What can hang from each mark
K_653: K_3 K_471
K_471: K_219 K_653 K_939
K_3: K_653
K_219: K_276 K_347
K_347: K_219 K_490
K_276: K_219 K_939
K_91: K_599
K_939: K_91 K_276 K_471
K_734: K_599
K_490: K_347
K_599: K_91 K_734

Each row was made from one small tree. The marks that hang from a mark follow it in brackets, in the order of their numbers. Every link used is in the known rows. Write each row's tree.
Known rows
K_471[K_219[K_276[K_939]] K_653[K_3]]: [-1.91 -2.26  0.90  1.71  0.08 -1.91  3.54  1.12 -0.33 -1.40 -0.33 -2.51
 -2.07 -0.94  2.37  0.72 -1.57  0.03 -1.90 -0.52 -2.55 -1.82  0.49 -3.58]
K_347[K_219[K_276[K_939[K_91[K_599[K_734]] K_471]]] K_490]: [-1.71 -3.52  7.49  3.30  0.36 -0.59  4.97 -1.57 -3.03  0.97 -1.03 -0.67
  1.95 -2.32  0.63 -4.30  0.51 -0.50  1.58  3.71 -4.87  1.03  1.91 -2.75]
K_734[K_599[K_91]]: [ 1.67 -2.11 -0.05  2.94 -1.68 -2.72  0.35 -0.90 -3.37  0.47  0.34 -0.69
  1.68 -1.70  0.45  2.21 -1.54  0.51 -1.00  1.73 -2.38  0.93 -0.62 -1.29]
K_219[K_276[K_939[K_471[K_653[K_3]]]] K_347]: [-1.48 -1.88  4.35  2.59 -1.57 -1.98  4.34  2.34 -3.18 -0.23  0.34 -1.48
 -0.29 -0.93  2.40 -1.50 -1.88  0.84 -0.79 -2.42 -2.47 -0.53  0.78 -4.03]
K_219[K_276[K_939[K_91 K_471[K_653]]] K_347]: [-2.84 -2.20  5.69  4.47 -0.81 -1.44  3.75  1.47 -3.54 -0.44  0.36 -1.95
  0.72 -0.57  2.47 -0.84 -1.61  0.58  0.13 -2.65 -3.00 -0.43  1.09 -1.85]
K_276[K_219[K_347]]: [ 0.12 -0.50 -1.04  2.12 -0.29 -2.79  1.57 -0.75 -2.02 -0.07  0.45 -2.68
 -0.22  0.87  1.19 -1.25 -0.23 -0.46  1.45  0.74 -2.16  0.48  1.53  0.03]
K_347[K_219[K_276[K_939[K_91 K_471]]] K_490]: [-1.44 -2.41  5.87  2.34  0.26  0.08  5.16 -1.30 -2.69  2.09 -1.59 -1.86
  0.61 -1.69  0.80 -2.61 -0.08 -0.14  2.07  1.32 -4.20  0.92  1.74 -1.22]
K_490[K_347[K_219]]: [ 1.64  0.16 -1.09 -1.91 -0.50 -1.25  2.72 -0.82 -2.68 -0.69 -0.24 -0.79
 -0.89 -1.88  0.63 -0.68 -0.12 -0.86 -1.01  4.41 -1.51  0.46 -0.71 -1.43]
K_219[K_276[K_939] K_347]: [ 0.54 -1.56  2.91  3.04 -0.92 -2.48  2.42  0.68 -3.06  0.35  0.67 -1.84
 -1.21 -1.90 -0.02 -1.09 -1.40  2.02 -0.50 -4.68 -2.03 -0.14  2.08 -2.63]
K_3[K_653[K_471[K_219[K_347]]]]: [-0.98 -0.57 -0.73  0.96  0.36 -2.75  3.14 -0.23  0.41 -1.45  0.45 -2.96
 -1.53 -1.10  2.56  2.10  0.42 -0.10 -0.54  1.14 -1.11 -0.03 -1.23 -1.96]
K_490[K_347[K_219[K_276]]]: [ 1.70 -0.05  0.10 -1.05 -0.95 -1.10  3.86 -0.60 -2.89 -0.75  0.20 -1.64
 -0.29 -3.65  0.72 -1.88 -0.21 -0.59 -1.55  3.30 -1.94 -0.01 -0.35 -2.59]
K_3[K_653[K_471[K_219[K_276 K_347] K_939[K_91[K_599]]]]]: [-0.94 -2.85  2.18  5.51  0.17 -2.79  5.62  1.71 -0.16 -1.25  1.11 -4.19
 -0.40 -1.87  1.69  1.09  1.37 -0.44 -2.09  0.19 -2.78 -1.59 -0.36 -3.23]
K_471[K_219[K_276] K_939]: [-1.94 -1.56  0.48  3.44  1.36 -2.32  4.41  0.74 -0.81 -0.26 -0.24 -3.75
 -2.40 -1.65  0.55  0.04 -0.25 -0.60 -2.07 -0.63 -2.90 -0.63  1.01 -1.68]
K_599[K_91 K_734]: [-0.58 -1.14 -0.45  2.18 -0.01 -4.17  0.13 -2.19 -4.57 -1.44  0.79 -0.81
  1.22 -0.83  1.43 -1.03 -0.24  0.51 -0.77  3.63 -2.33  1.16  0.10 -0.63]
K_490[K_347[K_219[K_276[K_939[K_91[K_599]]]]]]: [ 2.18 -2.42  3.42  1.32 -0.81 -0.84  3.76  0.05 -3.34 -0.71  0.54 -0.79
  0.23 -2.54 -0.11 -1.52 -0.18 -0.62 -1.42  2.48 -2.87 -1.06  0.36 -3.04]
K_219[K_276[K_939[K_91[K_599] K_471]] K_347]: [-0.63 -2.62  7.25  5.04 -0.58 -1.50  3.87  1.20 -3.71 -0.22  0.52 -0.79
  1.08 -0.39  1.18 -2.14 -1.10  0.02  0.38 -2.14 -3.36 -0.50  1.52 -2.55]
K_471[K_219 K_653[K_3] K_939[K_276]]: [-4.74 -1.13 -0.55  3.01  0.78 -3.32  5.28 -0.19  0.10 -1.66 -0.53 -2.35
 -2.47  1.08  2.35  1.81 -0.18 -1.73 -2.90  2.29 -2.59 -1.28  0.56 -1.26]
K_653[K_471[K_219]]: [ 0.00  0.10 -0.01 -0.41  1.79 -1.99  1.89 -0.67 -0.45 -0.26  0.07 -1.63
 -2.58  0.23  3.69  1.85 -0.39  0.30  0.17  0.93 -1.49  0.52 -1.04 -1.50]
K_347[K_490]: [ 0.33  0.22 -0.31  1.57  0.82 -1.12  2.39 -2.08 -1.49  1.53 -1.62 -1.08
 -0.56 -0.46 -0.67 -0.59  0.48  0.80  2.06  0.19 -2.16  1.67  0.52  0.59]
K_276[K_219[K_347] K_939[K_471[K_653]]]: [-3.70 -3.40  3.53  2.80 -0.71 -1.58  2.24  0.79 -2.40  0.56  0.67 -1.95
 -0.55  1.58  2.90  0.36 -1.81 -1.03  2.11  0.40 -2.50  0.60  0.68 -0.88]
K_471[K_219[K_276 K_347[K_490]] K_653 K_939]: [-4.01 -2.60  1.33  5.79  0.17 -1.78  5.43  2.13  0.05  1.32 -0.64 -4.91
 -1.73 -2.52  1.94  0.82 -0.05 -0.02 -1.05  0.39 -3.40 -0.44  1.81 -1.89]
K_219[K_276[K_939[K_471]] K_347]: [-1.07 -1.61  5.21  2.73 -0.77 -1.75  3.40  0.94 -3.44  0.32  0.47 -1.23
 -0.45 -1.33  1.21 -1.63 -1.76  0.80  0.23 -3.37 -2.40  0.43  1.21 -2.67]
K_653[K_471[K_219 K_939[K_91[K_599]]]]: [-0.14 -2.03  1.91  3.57  2.18 -2.27  3.51  1.21 -1.04  0.10  0.31 -2.30
 -2.01  1.16  2.74  1.88  0.60 -0.34 -0.92  0.85 -2.89 -0.63 -0.40 -1.67]
K_276[K_219[K_347[K_490]] K_939[K_471[K_653[K_3]]]]: [-2.03 -2.84  3.00  2.56 -0.69 -1.37  3.41  1.17 -1.75  1.60 -0.27 -1.90
 -0.05  1.76  2.15 -0.62 -0.89 -0.22  2.72  1.07 -3.15  0.70  1.30 -1.66]
K_91[K_599]: [ 0.75 -1.59  1.48  2.48  0.03 -1.81  2.26 -1.35 -2.09 -0.36 -0.49 -0.05
 -0.31 -0.14  0.08 -0.64 -0.19 -0.91  0.27  1.06 -1.94  0.23 -0.43 -0.96]

Which tree is each row?
[-2.44 -0.19  1.19  0.42 -0.28 -1.34  3.86  0.46 -2.50 -1.13 -1.06 -0.56
  0.20  1.09  3.28 -0.62 -1.09 -1.32  0.10  2.23 -1.89  0.36 -1.84 -1.62] => K_939[K_471[K_653[K_3]]]
[-4.02  0.65  3.87  3.64  0.57 -2.44  4.03 -2.97 -2.65 -1.66  0.47 -1.12
  2.33  3.20  2.90 -1.90  0.24 -2.87  2.19  3.10 -3.40  0.55  1.51  1.95] => K_939[K_91 K_276[K_219[K_347]] K_471]
[-6.88 -1.53  6.11  4.52  1.27 -1.07  5.24 -2.83 -0.43 -2.63 -0.68 -0.04
  1.56  2.27  4.58  0.85 -0.33 -4.76  0.63  6.27 -3.60 -0.59 -0.63  0.83] => K_939[K_91[K_599] K_276 K_471[K_219 K_653]]
[-0.04 -2.51  3.74  2.61  0.09 -0.58  4.22 -1.49 -2.39  2.11 -1.41 -2.38
 -0.09 -2.18 -0.26 -2.32  0.21  0.93  1.39 -0.03 -3.93  0.34  2.50 -1.16] => K_347[K_219[K_276[K_939[K_91]]] K_490]
[-2.65 -2.18  6.07  5.21 -0.54 -0.60  4.35  1.02 -2.75  1.31 -0.51 -2.17
  1.18 -0.92  1.65 -1.21 -0.76  1.02  1.69 -1.98 -3.54  0.29  1.74 -1.35] => K_219[K_276[K_939[K_91 K_471[K_653]]] K_347[K_490]]
[-1.80 -2.71  5.06  2.20 -0.59 -0.12  5.87  0.07 -2.58  1.42 -1.69 -2.09
  0.80 -1.35  2.03 -2.59 -0.18 -0.12  1.09  2.12 -4.25 -0.05  1.21 -2.59] => K_347[K_219[K_276[K_939[K_91 K_471[K_653[K_3]]]]] K_490]
[ 0.21 -0.42 -0.59  2.74  0.00 -1.98  2.14 -1.11 -1.36  1.45 -0.31 -2.79
  0.16  0.45  0.42 -1.49  0.50  0.09  2.84  1.33 -2.70  1.16  2.10  0.56] => K_276[K_219[K_347[K_490]]]
[-1.85 -1.32  0.85  4.70  1.92 -2.35  4.40  0.94 -1.22 -0.93 -0.32 -3.98
 -1.24 -0.48  0.62 -0.11  0.23 -0.66 -1.91 -0.60 -3.64 -1.33  1.52 -0.56] => K_471[K_219[K_276] K_939[K_91]]
[-2.01  0.38  0.54  2.72 -0.28 -3.30  2.77 -3.50 -1.71 -0.88  0.85 -1.56
  0.12  1.18  1.39 -1.00  0.05 -1.32  1.11  1.29 -2.23  0.55  2.01  0.83] => K_939[K_276[K_219[K_347]]]
[-1.46 -2.76  5.54  1.32 -0.20  0.11  5.17 -1.42 -2.40  2.71 -1.47 -1.60
 -0.29 -2.64  0.81 -2.54 -0.47 -0.14  1.99  1.24 -3.62  1.41  1.29 -2.03] => K_347[K_219[K_276[K_939[K_471]]] K_490]
[-0.06 -0.82  2.27  4.47  1.59 -2.21  4.73  1.94 -1.00  1.46  0.28 -4.20
 -1.42 -0.89  2.65  0.52  0.94  1.57 -0.38 -1.22 -3.44 -0.20  1.53 -2.09] => K_653[K_471[K_219[K_276 K_347[K_490]] K_939[K_91]]]
[-1.46 -2.13  3.96  0.52 -0.89 -0.10  4.60  0.70 -3.51 -0.93  0.21 -1.40
  0.54 -2.22  2.42 -0.66 -0.97 -1.19 -0.95  3.28 -2.78 -0.45 -0.72 -2.43] => K_490[K_347[K_219[K_276[K_939[K_91 K_471[K_653]]]]]]
[-0.01 -2.65  3.43  1.71 -0.34 -0.55  4.21 -1.61 -2.07  2.66 -1.30 -2.21
 -1.06 -3.16 -0.26 -2.12 -0.14  1.02  1.30 -0.03 -3.30  0.88  2.10 -2.06] => K_347[K_219[K_276[K_939]] K_490]
[ 2.47 -0.17  2.44  1.78  1.05 -2.38  3.78  1.82 -1.02  0.47  0.18 -2.38
 -1.28  0.09  2.66 -0.37  0.07  2.49 -0.15 -1.79 -3.23 -1.01  1.71 -4.20] => K_653[K_3 K_471[K_219[K_276[K_939[K_91]] K_347[K_490]]]]
[ 0.78 -1.35  3.72  4.86 -0.15 -1.68  3.10  0.26 -2.73  1.47 -0.27 -2.21
  0.20 -1.24 -0.78 -1.55 -0.12  2.52  1.18 -4.08 -3.30  0.07  3.13 -1.29] => K_219[K_276[K_939[K_91]] K_347[K_490]]
[-0.06 -1.06  1.87  1.46 -0.35 -0.60  4.79 -2.17 -1.85  2.07 -1.69 -2.68
 -0.02 -3.49  0.56 -2.96  0.55  0.14  1.16  2.16 -3.31  1.06  1.47 -1.49] => K_347[K_219[K_276] K_490]
[-0.38 -3.15  3.55  4.18  0.01 -2.35  4.10  0.72 -0.18 -1.52  1.21 -2.85
 -0.44 -1.58  1.73  1.34  0.46  0.15 -0.91 -0.78 -2.43 -1.50 -0.16 -3.50] => K_3[K_653[K_471[K_219[K_276[K_939[K_91[K_599]]] K_347]]]]
[-3.69 -0.37  1.21  0.18  0.87 -1.27  4.27  0.60 -0.60 -1.72 -1.36 -1.18
 -0.67  1.30  4.30  0.35 -1.24 -2.49 -0.16  4.44 -2.39 -0.22 -1.54 -1.62] => K_939[K_471[K_219 K_653[K_3]]]
[-2.55 -2.55  1.43  4.96  0.51 -3.89  4.54 -2.20 -1.37 -2.28  2.02 -2.44
  1.31  0.04  0.68 -0.09  2.58 -1.10 -0.85  2.55 -2.77 -0.12 -0.47 -1.43] => K_3[K_653[K_471[K_939[K_91[K_599[K_734]] K_276[K_219]]]]]
[-2.90 -0.85  0.92  4.56  1.10 -2.99  5.56 -0.96  0.70 -0.35  0.19 -3.53
 -0.90 -0.25  1.17  2.29  2.15 -0.18 -0.42  1.03 -2.61 -0.03  0.50 -0.31] => K_3[K_653[K_471[K_219[K_347[K_490]] K_939[K_91 K_276]]]]
[-0.70 -1.41  3.16  4.03  1.16 -1.58  3.18  0.26 -0.60  0.49 -0.66 -2.81
 -0.85 -0.89  0.55 -0.39 -0.38  0.92  0.78 -1.26 -3.63 -0.51  3.11 -1.01] => K_471[K_219[K_276[K_939[K_91]] K_347[K_490]]]
[-1.40 -0.25  3.23  4.43  0.66 -2.44  3.32 -3.89 -2.30 -1.90 -0.17  0.46
  1.39  1.60  0.42 -0.72  0.69 -1.71  0.18  1.60 -2.81 -0.37  0.83  1.04] => K_939[K_91[K_599] K_276]
